(in the rows, 128 means zero)
Known rows, with every way that one mark hangs from another
[J_774 [J_878 J_201 [J_378 J_661]]]: [139  89 133 162 152 176 139 103 143 118 127 105  96 118 147  70 118 131
 123 180 140]
[J_172 J_477]: [131 131 125 131 147 129 125 126 136 121 128 115 120 109 103 145 132 109
 138 132 111]
[J_201 [J_878 [J_172 [J_477 J_956]]]]: [138 120 138 123  77 134 126 107 160 151 171  85 159  72 123  91 125 123
 149 140 126]
[J_878 [J_172 J_477] J_201 [J_378 J_661] J_774]: [167  91 144 155 109 185 168  58 143 155 115  71  88  92 122  76  89 115
 143 201 102]
[J_26 [J_878 [J_172 [J_477 J_956]] J_201 J_378]]: [158 106 150 148 100 121  75  77 173 191 162  67 114  59 122  96 146 130
 144 176 140]
[J_477 J_172 J_956]: [130 142 145 121  88  95 143 133 156 172 158 126 158 129 122 111 133 145
 112 115 130]
[J_201 [J_878 [J_172 [J_477 J_956]] [J_378 J_661] J_774]]: [151  93 137 149  83 184 180  81 114 120 149  62 124 102 124  31 114 132
 139 183 112]
[J_26 [J_878 [J_172 J_477] J_201 [J_378 J_661] J_774]]: [159  97 142 167 119 183 119  57 147 160 123  68  76  80 119  68 101 118
 168 206 124]
[J_774 [J_878 [J_172 [J_477 J_956]] J_201 [J_378 J_661]]]: [160  75 134 143  90 146 160  88 173 180 169  65 121  84 127  65 127 131
 144 185 123]
[J_878 [J_172 J_477] J_201 J_378]: [165 102 141 150 126 153 106  72 162 170 131  86 109  75 122 114 111 107
 136 165 110]
[J_956 J_477]: [131 114 128 134 149  82 153 130 135 140 129 128 122 101 128 121 132 131
 140 120 132]
[J_661 J_378]: [138 128 139 132 164 130 124 120 117 148 109 129 138 136 135 127 143 142
 118 117 114]
[J_774 [J_878 [J_172 [J_477 J_956]] J_378]]: [151  96 119 129  89 139 140 108 148 192 174  73 148  91 113  89 150 126
 139 147 123]
[J_878 J_201]: [136 125 149 135 124 135 107 112 159 132 123 120 119  94 140 128 115 124
 125 143 134]
[J_878 J_172 J_201 J_378]: [163 100 143 144 114 154 105  77 152 174 128  96 122  92 149  93 104 123
 126 161 124]
[J_774 J_878]: [121 124 113 125 121 149 126 137 134 145 142 118 141 119 128 109 132 127
 139 124 142]
[J_201 [J_878 J_774]]: [117 141 145 137 109 197 127 115 115  91 120 102 137 103 136  76 109 124
 137 134 138]
[J_201 [J_878 J_378]]: [130 123 134 161 166 181 104 109 104  79 123 115 124 120 141  76 131 121
 111 148 140]
[J_878 [J_172 [J_477 J_956]] J_201 [J_378 J_661] J_774]: [166  83 155 142  67 158 178  65 154 160 136  56 106  87 127  63 112 134
 132 198 106]
[J_735 [J_956 J_477]]: [144  92 140 128 145  81 165 137 149 148 131 132 135  91 136 135 122 122
 145 131 141]

Rows
[163 103 155 140  86 190 126  67 144 179 117  79 122  85 145  80  97 125
 127 166 120] => [J_878 J_172 J_201 J_378 J_774]
[162  92 122 148 108 179 186  75 110 147 118  82  98 127 112  78 100 118
 147 182  95] => [J_878 [J_172 J_477] [J_378 J_661] J_774]
[156  93 146 134  85 148 119  88 178 195 170  63 141  62 123  85 139 123
 134 164 129] => [J_774 [J_878 [J_172 [J_477 J_956]] J_201 J_378]]
[145 110 149 132 141  73 164 136 166 174 138 141 147  99 131 128 104 122
 136 117 139] => [J_735 [J_956 [J_477 J_172]]]
[139 107 136 153 144 172 101 108 143 139 134  96 118  93 144  87 133 121
 116 155 146] => [J_774 [J_878 J_201 J_378]]
[147 117 140 107  43 134 164  99 156 189 154  70 151  85 109 105 128 129
 154 140 105] => [J_878 [J_172 [J_477 J_956]] J_774]
[155  96 134 142  99 176 104  88 158 194 146  87 134  80 148  80 106 122
 134 158 141] => [J_774 [J_878 J_172 J_201 J_378]]
[149 100 129 164 119 214 168  74 106 108 125  73 106 105 122  44  93 112
 150 185 111] => [J_201 [J_878 [J_172 J_477] [J_378 J_661] J_774]]
[154 107 133 135  87 179 151  83 112 169 120  88 130 120 137  80 108 129
 130 149 118] => [J_878 J_172 J_378 J_774]
[156 116 143 126  96 136 110  85 180 181 139  97 122  65 121 134  98 105
 151 150 110] => [J_878 [J_172 J_477] J_201]
[163  86 149 150  88 189 164  62 137 159 114  80 101 111 147  59  84 131
 132 192 116] => [J_878 J_172 J_201 [J_378 J_661] J_774]
[168  84 135 156 133 152 146  70 149 148 127  89  90  98 126  95  97 114
 138 193 105] => [J_878 [J_172 J_477] J_201 [J_378 J_661]]
[158  78 121 154 128 173 145  80 158 167 142  81 102  89 123  75 102 114
 150 188 120] => [J_774 [J_878 [J_172 J_477] J_201 [J_378 J_661]]]
[136 126 140 128  68 193 130  92 132 147 133  90 151  93 145  64  87 122
 153 140 130] => [J_201 [J_878 J_172 J_774]]
[149  75 103 145 111 167 165 100 124 163 145 100 120 140 138  57 109 132
 144 167 130] => [J_774 [J_878 J_172 [J_378 J_661]]]
[151  90 131 153 111 151 161  89 129 121 156  79 126 108 126  48 127 131
 133 179 118] => [J_201 [J_878 [J_172 [J_477 J_956]] [J_378 J_661]]]
[154  93 144 158 100 182 120  61 140 163 120  76  81 102 146  52  97 135
 158 197 143] => [J_26 [J_878 J_172 J_201 [J_378 J_661] J_774]]
